Each row comes from the steps of one path. Every step used is in the known rows, and no mark comes twice. Write the path behind each row, first mark first.
In the rows, 128 means zero.
Known rows
bedo pobes zisil: [128 138 155 122 132 106 156 126 167 133 126 148  92 137 136 126  72 112
 150 125 146 116 167 135 161 133 146 132  80 137 140]
loti pilev: [119 133 125 134 152 144 126 129 138 109 132 136 173 149 138 129 144 140
 116 100 131 145 115 150 123 129 125 127 132 161 153]
pilev sima meve tovam: [135 133  98 129 146 120 145 126 118 103 108  97 168 160 128 150  85 133
 190 150 155 116 154 163 125 122  95 153  98 147 118]
mugiv sima bedo pobes zisil meve: [ 97 120 166 175 131 136 178 124 171  87  96 126 133 139 141 102  56 146
 182 130 139 116 176 160 196 119 150 152  79  99 132]
sima meve zisil: [118 119 126 139 148 134 130 122 123 126 124  91 162 127 130 143 102 131
 169 148 147 119 140 138 128 123 179 127 114 105 109]
zisil meve sima bedo tovam: [ 92 135 144 187 150 134 132 132 136 119  96  57 186 106 116 128 126 164
 190 134 153 126 189 167 138 129 108 138  98 104 135]
meve zisil pobes: [122 112 140 152 122 131 187 116 139 146 140  82 158 130 126 121 123 153
 125 125 157 151 131 132 127 137 153 131  97 123 124]
loti pilev sima bedo pobes zisil meve: [109 150 138 159 164 149 172 135 181  93 100 126 176 155 159 120  59 132
 184 109 184 124 170 186 196 133 139 174  85 169 169]
meve zisil pobes lipa sima pilev: [132 113 149 147 112 113 142 138 161 184 118  86 184 137 132 109 154 168
 136 142 223 116 143 166 108 130 189 165 108 175 148]
bedo sima: [114 150 138 110 139 134 120 136 129  84 114 112 125 134 143 127 128 127
 142 132 108 127 113 144 136 121 149 123 113 104 136]
meve tovam lipa sima: [126 107 136 117 131 101 165 128 156 165 113 105 145 154 101 121 129 140
 174 141 180 118 128 117  92 122 142 139 100 206 128]
loti pilev sima meve zisil: [119 123 103 131 182 160 128 140 129  90 119  84 206 164 157 153 100 149
 158 125 169 132 138 176 133 123 150 150 113 152 140]
lipa sima: [131 100 140 137 126 115 123 150 150 150 108 120 122 131 124 134 127 139
 126 132 173 122 112 115 110 123 149 154 124 136 138]
tovam lipa sima: [123 109 138 116 121 128 145 147 155 162 112 127 125 142 119 117 128 138
 141 132 172 115 118 111 111 124 165 149 132 191 135]
tovam lipa sima bedo pobes: [111 133 151 127 109 115 179 143 145 121  77 140 144 161 127 117  96 144
 189 132 186 122 105 134 140 139 209 149 121 177 137]
bedo pobes: [125 149 127 131 123 113 167 141 127 103 123 150 128 137 134 128  96 126
 144 130 130 146 112 139 141 137 145 124 107 135 137]
mugiv sima pilev loti: [135 106 120 154 134 139  91 106 113  84 114 137 196 150 157  83 105 186
 134 146 115 113 125 155 159 124 124 133 134 144 143]
mugiv sima bedo tovam: [ 96 123 137 159 128 140  97 135 121  89  76 106 170 165 116 134 124 174
 135 129 109 120 168 172 158 122 149 131 115  86 132]
tovam pilev sima bedo pobes: [129 153 125 146 105 141 147 130 129  61  80 142 147 177 146 129  71 158
 185 115 144 149 114 150 171 129 164 141 115 165 162]
bedo pobes zisil meve: [114 141 148 160 138 118 184 138 179 141 138 139 102 114 136 106  76 107
 169 129 148 120 176 132 167 130 146 145  74 141 145]
lipa sima bedo pobes: [118 130 152 148 117 103 156 143 141 111  75 128 148 152 129 137  88 145
 169 131 188 131  97 145 140 133 190 153 112 124 139]
zisil pobes lipa sima pilev loti: [153 125 123 155  96 108 131 137 155 165 117 144 185 147 146  75 161 168
 160 136 212 116 142 155 143 139 153 175 131 202 161]
sima bedo: [121 131 143 136 122 131 123 113 119 110  98 120 154 135 129 135 121 134
 158 129 139 117 126 147 141 136 152 132 136 108 119]
pilev loti: [139 124 116 134 133 124 122 117 125 127 131 138 155 126 141  99 126 136
 160 134 131 123 140 120 155 133 127 129 131 146 137]
sima meve tovam: [121 136 114 144 134 105 145 114 122 120 120 108 165 146 111 141 112 123
 195 143 138 128 144 145 112 126 124 132 102 128 108]
bedo sima lipa: [107 163 135 113 127 134 133 111 119 100 123 115 120 152 156 107 121 123
 165 135 117 118 130 157 118 122 167 134 122 144 127]
sima meve: [122 135 116 143 125 132 129 134 119 112 119 136 143 140 127 131 111 122
 162 135 127 123 136 136 131 129 145 139 136 120 110]
sima bedo tovam: [105 147 136 154 127 124  96 133 124 128  85 110 168 146 107 140 135 144
 155 128 130 115 168 164 144 135 174 129 117 109 132]
pobes lipa sima bedo tovam: [110 147 146 132 118  97  81 164 155 161  70 109 151 150 107 143 176 144
 164 129 194  97 184 171 130 126 191 157 116 140 150]
bedo pobes lipa sima pilev loti: [150 150 126 132 118  87 114 145 144 140 100 163 179 142 157  90 129 152
 181 153 199 108 132 160 142 134 182 155 117 207 173]
meve tovam lipa sima bedo: [114 111 150 126 123 104 164 115 150 154  84  95 169 159 102 127 121 148
 206 140 192 106 128 139 108 126 169 143 106 184 122]
meve tovam: [130 130 130 130 137 100 147 108 130 134 129 105 148 138 111 137 127 132
 160 139 137 129 136 136 112 125 106 119  93 141 124]
lipa sima pilev loti: [147 106 128 157 133 110  84 126 140 141 105 136 183 136 150  95 118 162
 153 150 177  97 108 135 137 129 166 154 134 177 152]

Write each row's path
[ 95 114 128 145 149 120 122 163 148 167  95  84 166 147 104 132 121 148
 191 148 185  97 169 141 109 125 239 145  96 175 126] => bedo tovam lipa sima meve zisil
[113 109 156 152 145 130 170  89 175 166 151  83 106  97 146  93  90 126
 189 137 169  99 220 142 132 113  81 156  91 167 119] => pobes zisil meve sima lipa
[ 99 112 131 174 120 126 177 165 158 177 104  84 172 162 102 114 122 163
 177 133 195 131 170 140 113 136 223 160  89 178 123] => bedo tovam lipa sima meve zisil pobes
[128 135 125 125 125  82 131 145 156 152 104 107 150 150 108 141 155 121
 206 145 201 108 165 153  96 114 141 159 102 160 125] => pobes lipa sima meve tovam
[105 126 156 157 115 107 136 152 167 177  81  66 178 149 108 134 169 170
 163 129 220 123 190 173 130 133 214 165  87 134 145] => meve zisil pobes lipa sima bedo tovam
[136 136 104 134 108 154 124 112 128 115 126 132 115 166 148 108 100 148
 162 114 132 133 147 131 132 113 143 149 136 215 149] => tovam pilev sima lipa
[117 142  90 117 162 148 165 129 134  95 118 114 210 191 134 130 103 143
 200 122 161 127 151 175 114 131 105 147 113 233 139] => loti pilev sima meve tovam lipa
[111 145 124 168 116 126  85 144 139 128 113 133 130 153 107 123 151 150
 151 105 102 142 158 124 124 123 170 111 110 158 165] => bedo tovam pilev
[108 119 160 154 141  86 220 139 209 181 120 113 117 131 112  98  75 119
 220 145 199 107 175 122 136 122 161 156  43 221 146] => bedo pobes zisil meve tovam lipa sima
[107 104 174 158 146 137 156 102 176 135 115  70 135  98 134 120  90 136
 196 127 175  96 203 150 158 119  91 151  91 109 122] => pobes zisil meve sima bedo
[130 132 107 121 160 156 120 141 134  93 122 123 174 164 157 138 124 146
 114 105 156 139 126 165 134 127 100 151 129 173 159] => loti pilev sima
[123 110 124 153 124 118 122 152 143 127 102 129 136 143 123 136 115 130
 159 136 176 115 119 127 121 119 165 164 131 126 119] => lipa sima meve
[110  95 127 173 121 153 185 126 131  92 124  83 173 160 133 116  93 178
 137 128 138 151 140 151 148 122 143 144 101  92 105] => mugiv sima meve zisil pobes
[129 155 126 135 142 130  82 117 113  82 109 125 186 142 168  90 120 149
 169 150 118 102 114 161 150 133 166 125 123 142 153] => bedo sima pilev loti
[123 141 136 162 104 104  59 148 164 147  69 135 167 161 117 105 177 168
 219 111 180 112 189 140 158 120 210 147 118 189 182] => pobes lipa sima bedo tovam pilev loti
[128 131 150 116 110 109 111 142 153 147  83 118 144 140 122 138 160 135
 166 131 203 103 154 151 130 122 173 164 136 138 140] => pobes lipa sima bedo
[112 123 178 119 127  79 194 113 189 157  81 115 136 168 111 122  72 132
 226 138 209  94 168 144 140 131 186 148  59 194 137] => meve tovam lipa sima bedo pobes zisil
[111 118 177 118 117 108 173 131 187 150  82 140 113 161 127 115  68 129
 196 128 204  89 161 135 158 134 211 158  95 181 138] => tovam lipa sima bedo pobes zisil
[126 139 100 119 152 161 133 119 127 106 133 128 168 173 169 118 116 148
 133 111 158 128 142 173 124 128 114 161 137 213 150] => loti pilev sima lipa
[132 104 150 170 161 129 121  95 175 145 138  92 173  91 162  76  86 152
 198 150 171  84 199 148 166 125  83 149  91 164 146] => pobes zisil meve sima pilev loti
[101 129 150 168 125 134  93 118 138  98  86  84 161 148 114 137 134 182
 189 107 135 136 172 152 127 122 128 115 105 128 154] => meve sima bedo tovam pilev
[ 99 142 140 119 159 142 126 134 124  76 113  70 162 138 145 140 107 126
 181 148 127 117 124 156 128 120 199 125 100  84 118] => bedo sima meve zisil
[111 122 147 137 143 116 183 110 186 182 146 105 124 120 107  97 107 113
 213 138 149  99 205 122 135 124 127 136  73 203 128] => pobes zisil meve tovam lipa
[103 149 139 179 112 135  83 132 131 111  84 124 154 161 105 127 141 158
 175 102 117 135 157 141 146 124 193 121 119 144 157] => sima bedo tovam pilev
[129 131 121 117 131 143 125 125 121 101  89 107 158 150 141 143  93 147
 150 135 156 112 137 163 159 130 128 159 136 127 128] => pilev sima bedo
[111 147 146 157 101 110  68 161 166 151  66 124 143 164 103 130 183 155
 186 107 176 121 183 150 132 116 211 150 117 169 175] => pobes lipa sima bedo tovam pilev
[117 141 116 126 127 117 170 117 124 128 125 119 165 155 107 118 117 122
 216 142 137 119 149 139 107 129 139 125 109 186 105] => sima meve tovam lipa
[ 96 125 164 174 140 108 196 106 177  95  98 103 151 145 123 110  56 151
 213 139 144 120 186 166 177 115 129 141  45 113 130] => mugiv sima bedo pobes zisil meve tovam
[124 139  92 134 158 162 121 146 131  74 114 134 186 175 153 143 105 140
 146 112 153 132 138 174 142 126 116 161 138 163 142] => loti pilev sima meve
[143 127 112 154 110  92 112 132 163 134 103 134 166 162 120 107 161 146
 252 126 186 126 172 123 121 106 162 148 103 211 156] => pobes lipa sima meve tovam pilev loti
[124 113 124 158 135  94 142 133 143 137 103  99 154 149 108 143 115 133
 194 144 183 116 130 136  96 117 141 154  99 136 116] => lipa sima meve tovam
